Each row was made from one walk, in order. Every step used is in the known rows, and no mark comes twice. Write each row's walk.
Known rows:
C-Q: [ 0.01  0.11 -0.05  0.04 -0.04 -0.18 -0.10 -0.45  0.15 -0.07 -0.13 -0.15
 -0.01 -0.07  0.25  0.02  0.02  0.04  0.29  0.05  0.09  0.07  0.05  0.05
 -0.02 -0.14  0.08]
C-V-E-U: [-0.10  0.17 -0.35  0.02 -0.02 -0.01 -0.13 -0.35 -0.02  0.15 -0.17  0.14
 -0.12 -0.02 -0.18  0.07  0.05  0.18  0.06  0.33  0.22 -0.24 -0.26  0.20
  0.10 -0.27 -0.21]
Q-C-A-E-U: [-0.03 -0.14  0.11 -0.05 -0.21 -0.05 -0.16 -0.25  0.37 -0.17  0.15  0.20
  0.00 -0.14  0.08  0.06 -0.09 -0.32 -0.14  0.01 -0.12 -0.23  0.35 -0.30
  0.11  0.29  0.02]
Q-C-V-B-R: [-0.30  0.31 -0.34  0.16  0.12  0.17 -0.17 -0.34  0.22  0.24 -0.09  0.55
  0.22 -0.01 -0.02  0.04  0.02 -0.01  0.14  0.26  0.10  0.05  0.08 -0.26
  0.45 -0.02 -0.30]
Q-C-V-E-U: [-0.17  0.25 -0.29  0.06  0.05  0.03 -0.17 -0.31  0.21 -0.04 -0.29  0.27
 -0.21 -0.12 -0.17  0.08  0.02  0.24  0.23  0.14  0.02 -0.24 -0.20  0.09
  0.21 -0.10 -0.20]
B-R: [-0.19  0.06 -0.18  0.02 -0.13  0.01 -0.04 -0.22 -0.07  0.13 -0.03  0.37
  0.16  0.09  0.10  0.11  0.02 -0.15  0.13  0.37  0.13 -0.03 -0.04 -0.01
  0.12 -0.13 -0.08]
Z-A-E: [-0.18 -0.36  0.20 -0.25 -0.12  0.05 -0.02  0.00 -0.05  0.18  0.03  0.04
  0.04  0.05  0.19  0.18  0.09 -0.28 -0.33  0.17  0.31  0.01  0.26 -0.23
 -0.06  0.00  0.11]
A-C-V: [ 0.28  0.12 -0.20 -0.03  0.01  0.01 -0.37 -0.25  0.24  0.10 -0.05  0.14
  0.21  0.10 -0.07  0.04  0.27  0.23  0.09  0.14  0.31 -0.02 -0.12  0.07
  0.27 -0.21 -0.03]
Q-C-V: [-0.19  0.15 -0.16  0.08  0.12  0.03 -0.34 -0.16  0.31 -0.04 -0.31  0.24
  0.04 -0.04  0.07 -0.03  0.07  0.24  0.26 -0.04  0.08  0.00  0.00 -0.06
  0.35  0.07 -0.12]
V-E-U: [-0.14  0.01 -0.19  0.00 -0.04 -0.14 -0.04 -0.38 -0.02 -0.01 -0.07  0.07
 -0.22 -0.03 -0.06  0.18 -0.08 -0.07  0.04  0.32  0.09 -0.27 -0.27  0.20
 -0.09 -0.36 -0.12]
U-E: [-0.14 -0.03 -0.08  0.03  0.23 -0.16 -0.16 -0.19  0.05 -0.02  0.21  0.04
 -0.10  0.27  0.21  0.11 -0.04  0.00 -0.03  0.18  0.02 -0.15 -0.12  0.27
  0.07 -0.02  0.00]
A-E-V-B: [-0.17 -0.17  0.12  0.01  0.04 -0.36 -0.18 -0.23  0.15  0.21  0.13 -0.25
  0.40  0.19  0.39  0.10 -0.02 -0.23 -0.29  0.34  0.32  0.25 -0.14 -0.39
  0.00 -0.14  0.10]
U-E-V-C: [ 0.05 -0.02  0.01  0.24  0.08 -0.37 -0.44  0.03  0.15 -0.11  0.12 -0.20
  0.20  0.39  0.44  0.01  0.10  0.08  0.17  0.21  0.08  0.15 -0.30  0.15
 -0.08  0.24  0.20]
B-V-E-A-Z: [-0.40  0.23 -0.05  0.14 -0.20  0.17 -0.22 -0.22 -0.14 -0.04 -0.03  0.22
 -0.39  0.18 -0.02  0.17 -0.43  0.40 -0.08 -0.08 -0.01 -0.11 -0.19  0.19
  0.23 -0.20 -0.08]
A-C-Q: [ 0.42  0.14 -0.04 -0.05 -0.09 -0.16 -0.17 -0.50  0.31 -0.07  0.00 -0.12
  0.06 -0.03  0.10  0.10  0.18  0.07  0.27  0.04  0.14  0.02  0.01  0.04
  0.06 -0.25  0.18]
S-V-E-A-Z: [-0.36  0.09 -0.20  0.03 -0.32  0.26 -0.11 -0.01 -0.32 -0.12  0.02  0.24
 -0.21  0.10  0.02  0.10 -0.35  0.12  0.25  0.07  0.01 -0.05 -0.20  0.12
  0.02 -0.10 -0.12]
S-V: [-0.22 -0.17 -0.13  0.09  0.07  0.00 -0.13 -0.14  0.06 -0.08 -0.16  0.00
  0.04  0.18  0.16  0.10  0.02 -0.20  0.35  0.13  0.08  0.00 -0.05 -0.02
 -0.03 -0.08 -0.05]
U-E-A-C-V: [ 0.27  0.29 -0.19 -0.04  0.12  0.01 -0.37 -0.11  0.14  0.29  0.40  0.22
 -0.05  0.29 -0.03  0.04  0.01  0.60 -0.10  0.07  0.17 -0.37 -0.25  0.34
  0.38  0.09 -0.01]
S-V-E-U: [-0.19 -0.09 -0.26  0.08  0.02  0.00  0.02 -0.29 -0.06 -0.09 -0.15  0.04
 -0.21  0.11 -0.11  0.18 -0.05 -0.19  0.29  0.29  0.04 -0.25 -0.22  0.12
 -0.18 -0.23 -0.15]
Z-A: [-0.22 -0.22  0.02 -0.20 -0.02  0.06 -0.09 -0.04  0.07  0.08 -0.02  0.15
 -0.03  0.10  0.14  0.22  0.01 -0.23 -0.08  0.09  0.18  0.02  0.06  0.03
 -0.10 -0.14  0.01]
Q-C: [-0.25 -0.01  0.01  0.06  0.07 -0.09 -0.23 -0.20  0.33 -0.18 -0.18  0.15
 -0.07 -0.03  0.18  0.08  0.00  0.00  0.25 -0.05 -0.05 -0.02 -0.01 -0.06
  0.15 -0.01 -0.01]
Z-A-C: [ 0.19 -0.19  0.05 -0.29 -0.08  0.09 -0.16 -0.12  0.23  0.09  0.14  0.17
  0.06  0.13  0.00  0.30  0.18 -0.17 -0.12  0.06  0.24 -0.01  0.04  0.07
 -0.01 -0.24  0.08]
U-E-A-Z: [-0.21  0.17  0.00 -0.03 -0.03  0.18 -0.21 -0.07 -0.22  0.03  0.49  0.25
 -0.21  0.25  0.26  0.10 -0.42  0.18 -0.24  0.05 -0.05 -0.25  0.02  0.38
  0.19  0.12 -0.03]
A-E-V-B-R: [-0.21 -0.05 -0.01  0.01 -0.09 -0.23  0.00 -0.20 -0.02  0.37  0.18  0.07
  0.54  0.20  0.30  0.12 -0.04 -0.31 -0.26  0.58  0.31  0.22 -0.11 -0.45
  0.05 -0.07  0.07]
S-V-C: [-0.08 -0.19 -0.06  0.35 -0.08  0.04 -0.35 -0.06  0.01 -0.20 -0.23 -0.08
  0.10  0.15  0.25  0.00  0.18 -0.16  0.51  0.07  0.10  0.14  0.06 -0.08
 -0.11  0.12 -0.01]
S-V-E-A-C-Q: [ 0.24  0.26 -0.24  0.02 -0.24 -0.08 -0.11 -0.28  0.08 -0.03 -0.04 -0.04
 -0.24  0.05 -0.13  0.10 -0.02  0.35  0.54  0.00  0.09 -0.13 -0.30  0.07
 -0.01 -0.15  0.12]
E-A: [-0.25  0.05 -0.02  0.05 -0.08 -0.10 -0.27 -0.12  0.02  0.16  0.08  0.08
 -0.16  0.08  0.24  0.02 -0.23  0.25  0.07  0.04  0.08 -0.15 -0.19  0.12
  0.10 -0.06 -0.02]
Q-C-A-E-V-B: [-0.13 -0.15  0.07  0.01 -0.15 -0.35 -0.30 -0.14  0.55 -0.14  0.19 -0.02
  0.37  0.03  0.29  0.05 -0.14 -0.34 -0.13  0.04  0.03  0.33  0.02 -0.61
  0.08  0.19  0.07]
A-Z: [-0.18 -0.02 -0.02 -0.04 -0.16  0.18 -0.19 -0.22 -0.10 -0.12  0.06  0.17
  0.05  0.02  0.23  0.11 -0.13 -0.17 -0.05  0.10  0.06  0.07  0.13  0.12
  0.11 -0.19 -0.07]

Which walk is each row?
[ 0.16 -0.12  0.31 -0.03 -0.32 -0.20 -0.21  0.03  0.08  0.05 -0.10 -0.41
  0.29  0.05  0.47  0.03  0.23 -0.14  0.04  0.10  0.33  0.39  0.23 -0.38
 -0.27  0.32  0.43] | Z-A-E-V-C-Q
[-0.23  0.11 -0.26  0.15  0.21  0.01 -0.31 -0.39  0.16  0.25 -0.03  0.10
  0.17  0.08  0.09  0.03  0.04  0.04 -0.05  0.21  0.31  0.11 -0.02 -0.07
  0.23 -0.27 -0.26] | C-V-B
[-0.12 -0.05 -0.10  0.02 -0.18 -0.11 -0.34 -0.15  0.48 -0.37 -0.03  0.29
  0.00 -0.09  0.09  0.03 -0.09 -0.17  0.27 -0.13 -0.15  0.07  0.06 -0.18
  0.12  0.15 -0.05] | Q-C-A
[-0.25  0.23 -0.37  0.14  0.07  0.13 -0.12 -0.37 -0.01  0.38  0.03  0.43
  0.31  0.09 -0.01  0.06  0.05 -0.07 -0.03  0.43  0.29  0.06  0.01 -0.15
  0.30 -0.19 -0.29] | C-V-B-R
[-0.30  0.11 -0.18  0.04 -0.22 -0.16 -0.20 -0.10 -0.06  0.07 -0.07  0.10
 -0.31  0.01  0.02  0.05 -0.23  0.35  0.15  0.12  0.11 -0.14 -0.47  0.13
  0.00 -0.23 -0.07] | V-E-A
[ 0.07  0.01 -0.05  0.35 -0.11 -0.02 -0.26 -0.24  0.05 -0.23 -0.30 -0.26
  0.03  0.03  0.29 -0.05  0.19 -0.08  0.71  0.00  0.09  0.22  0.21 -0.10
 -0.15  0.17  0.12] | S-V-C-Q
[-0.01 -0.24  0.03 -0.05 -0.32 -0.15 -0.21 -0.11  0.14 -0.11  0.12  0.05
  0.19 -0.04  0.15 -0.02 -0.02 -0.27 -0.11  0.11  0.14  0.06  0.18 -0.32
 -0.02  0.11  0.06] | C-A-E
[-0.26  0.06 -0.10  0.16  0.12 -0.10 -0.09 -0.51  0.12 -0.01 -0.20  0.05
 -0.35  0.17 -0.14  0.29 -0.13  0.10 -0.03  0.17  0.04 -0.28 -0.20  0.18
  0.08 -0.36 -0.11] | B-V-E-U
[ 0.19  0.04 -0.28 -0.24 -0.15  0.12 -0.19 -0.04  0.12  0.13 -0.10  0.27
 -0.01  0.08 -0.31  0.23  0.28  0.16  0.00  0.17  0.39  0.01 -0.25  0.07
  0.06 -0.30 -0.06] | Z-A-C-V-E
[ 0.02 -0.14 -0.10  0.27 -0.48  0.31 -0.45  0.01 -0.03 -0.50  0.07  0.20
  0.19  0.03  0.18 -0.02 -0.05 -0.43  0.35 -0.06 -0.07  0.30  0.35 -0.17
 -0.06  0.30 -0.09] | S-V-C-A-Z
[ 0.36  0.01  0.03 -0.29 -0.11  0.03 -0.06 -0.32  0.27  0.04  0.08 -0.01
  0.01  0.03  0.06  0.25  0.20 -0.10  0.08 -0.01  0.21  0.06  0.19  0.03
 -0.06 -0.18  0.18] | Z-A-C-Q
[ 0.39  0.32 -0.05 -0.07  0.04 -0.15 -0.18 -0.34  0.19  0.09  0.44 -0.03
 -0.20  0.20  0.15  0.09 -0.08  0.46  0.08 -0.01  0.03 -0.31 -0.10  0.33
  0.16  0.05  0.19] | U-E-A-C-Q
[-0.19  0.14 -0.23  0.05  0.22 -0.25 -0.06 -0.24  0.05  0.26  0.42  0.21
  0.35  0.47  0.24  0.20 -0.16 -0.18 -0.15  0.56  0.09  0.08 -0.31  0.02
  0.10 -0.04 -0.03] | U-E-V-B-R
[ 0.24  0.08 -0.25 -0.28 -0.07  0.19 -0.12 -0.22  0.10  0.22  0.02  0.30
 -0.10  0.03 -0.36  0.28  0.23  0.08 -0.16  0.26  0.33 -0.26 -0.13  0.20
  0.02 -0.28 -0.11] | Z-A-C-V-E-U
[-0.26  0.12  0.02 -0.02 -0.26  0.20 -0.24 -0.08 -0.18  0.04  0.21  0.23
 -0.08  0.06  0.25  0.04 -0.36  0.12 -0.10  0.01  0.03 -0.10  0.05  0.17
  0.19 -0.07 -0.05] | E-A-Z
[ 0.24  0.19 -0.36 -0.02 -0.12 -0.06 -0.29 -0.23  0.17  0.02 -0.19  0.17
  0.05  0.02 -0.27  0.08  0.27  0.34  0.17  0.20  0.32 -0.04 -0.41  0.09
  0.18 -0.35 -0.08] | A-C-V-E
[-0.32  0.02 -0.12  0.20  0.06 -0.16 -0.19 -0.35  0.15 -0.09 -0.33  0.03
 -0.29  0.20 -0.10  0.20 -0.06  0.22  0.12  0.07  0.11  0.00 -0.32  0.07
  0.09 -0.34 -0.04] | B-V-E
[ 0.32  0.27 -0.01 -0.04 -0.18 -0.15 -0.25 -0.37  0.23  0.10  0.15 -0.05
 -0.10 -0.01  0.13  0.05 -0.04  0.38  0.21 -0.06  0.12 -0.14 -0.06  0.13
  0.13 -0.12  0.17] | E-A-C-Q
[-0.31  0.19 -0.19  0.18  0.26  0.05 -0.34 -0.35  0.39  0.10 -0.13  0.20
  0.07 -0.03  0.07  0.03  0.00  0.09  0.11  0.03  0.11  0.07  0.04 -0.18
  0.38 -0.10 -0.26] | Q-C-V-B
[-0.13 -0.33  0.24 -0.30 -0.12 -0.18 -0.07  0.15  0.04  0.19  0.05 -0.13
  0.29  0.19  0.36  0.17  0.07 -0.24 -0.34  0.25  0.35  0.19 -0.03 -0.28
 -0.17  0.07  0.27] | Z-A-E-V
[ 0.19 -0.07 -0.07  0.22 -0.18 -0.38 -0.55  0.09  0.31 -0.30  0.29 -0.06
  0.28  0.32  0.33 -0.02  0.01 -0.08  0.16  0.11 -0.04  0.23 -0.24  0.02
 -0.14  0.40  0.15] | U-E-V-C-A
[-0.32  0.41 -0.22  0.03 -0.24  0.29 -0.34 -0.01 -0.04 -0.08 -0.13  0.46
 -0.24 -0.14 -0.07 -0.03 -0.28  0.54  0.16 -0.10  0.00 -0.07 -0.16  0.09
  0.41  0.05 -0.19] | Q-C-V-E-A-Z
[ 0.12  0.11  0.00  0.32 -0.17 -0.15 -0.34 -0.32  0.13 -0.16 -0.20 -0.23
  0.01 -0.08  0.34 -0.07  0.17  0.04  0.46  0.00  0.14  0.19  0.15 -0.03
 -0.07  0.05  0.12] | V-C-Q
[ 0.07 -0.11 -0.06  0.28 -0.36 -0.15 -0.54 -0.08  0.23 -0.31  0.00  0.08
  0.12 -0.04  0.19 -0.07  0.07 -0.19  0.28 -0.01  0.04  0.22  0.08 -0.14
 -0.10  0.14 -0.01] | V-C-A
[ 0.06 -0.15  0.22  0.34 -0.24 -0.05 -0.39 -0.33  0.23 -0.14  0.06 -0.03
 -0.02  0.10  0.08  0.08  0.05 -0.19 -0.20 -0.01  0.02 -0.10  0.43 -0.28
  0.07  0.31  0.06] | B-V-C-A-E-U
[-0.08 -0.19  0.15 -0.07 -0.02 -0.07 -0.03 -0.33 -0.03  0.16  0.10 -0.06
  0.01  0.02  0.18  0.11  0.01 -0.23 -0.29  0.31  0.17 -0.30  0.21 -0.08
  0.02 -0.05  0.02] | A-E-U
[ 0.22  0.01  0.23  0.19 -0.28 -0.39 -0.29 -0.16  0.12 -0.06 -0.17 -0.50
  0.36  0.02  0.54 -0.11  0.23  0.00  0.21  0.15  0.26  0.36  0.06 -0.36
 -0.15  0.26  0.42] | A-E-V-C-Q
[ 0.03 -0.20 -0.15  0.32 -0.30  0.03 -0.46 -0.02  0.16 -0.38 -0.06  0.05
  0.14  0.08  0.15 -0.05  0.11 -0.32  0.54 -0.03  0.02  0.24  0.13 -0.18
 -0.15  0.26 -0.07] | S-V-C-A
[-0.07 -0.04 -0.11 -0.06 -0.42  0.15 -0.31 -0.16  0.05 -0.34  0.21  0.31
  0.14 -0.03  0.12  0.05 -0.21 -0.34 -0.04 -0.01 -0.04  0.16  0.21 -0.02
  0.07 -0.03 -0.09] | C-A-Z
[-0.29  0.07 -0.23  0.11  0.02  0.00 -0.04 -0.39 -0.01  0.26  0.14  0.33
  0.20  0.12  0.11  0.14 -0.08 -0.30 -0.03  0.43  0.17  0.05  0.03 -0.13
  0.14 -0.27 -0.20] | V-B-R
[ 0.22  0.15  0.02  0.24  0.04 -0.42 -0.33 -0.19  0.18 -0.16  0.09 -0.37
  0.16  0.26  0.48 -0.04  0.12  0.15  0.35  0.13  0.04  0.22 -0.17  0.13
 -0.13  0.30  0.30] | U-E-V-C-Q
[-0.12 -0.30  0.23 -0.30 -0.05  0.11  0.08 -0.16 -0.07  0.26  0.19  0.04
 -0.05  0.04  0.15  0.25  0.04 -0.39 -0.48  0.25  0.24 -0.25  0.38 -0.12
 -0.10  0.00  0.06] | Z-A-E-U
[-0.33  0.01 -0.26  0.10 -0.14 -0.03 -0.13 -0.03 -0.12 -0.01 -0.13  0.07
 -0.28  0.13 -0.02  0.07 -0.22  0.24  0.39  0.12  0.07 -0.14 -0.43  0.07
 -0.05 -0.11 -0.09] | S-V-E-A
[ 0.29  0.36 -0.16 -0.05 -0.30 -0.19 -0.18 -0.36  0.15  0.03  0.02 -0.03
 -0.27 -0.06 -0.07  0.09 -0.06  0.47  0.31  0.01  0.13 -0.13 -0.36  0.12
  0.03 -0.27  0.14] | V-E-A-C-Q
[ 0.04 -0.23  0.05 -0.10 -0.35 -0.40 -0.27  0.02  0.24 -0.10  0.12 -0.10
  0.42  0.11  0.30 -0.02 -0.02 -0.22 -0.12  0.18  0.16  0.24 -0.13 -0.39
 -0.08  0.17  0.21] | C-A-E-V
[-0.22 -0.31  0.19 -0.21  0.00 -0.16 -0.06 -0.04  0.12  0.32  0.22 -0.16
  0.32  0.21  0.36  0.24 -0.01 -0.40 -0.49  0.32  0.37  0.27  0.02 -0.40
 -0.13 -0.09  0.11] | Z-A-E-V-B
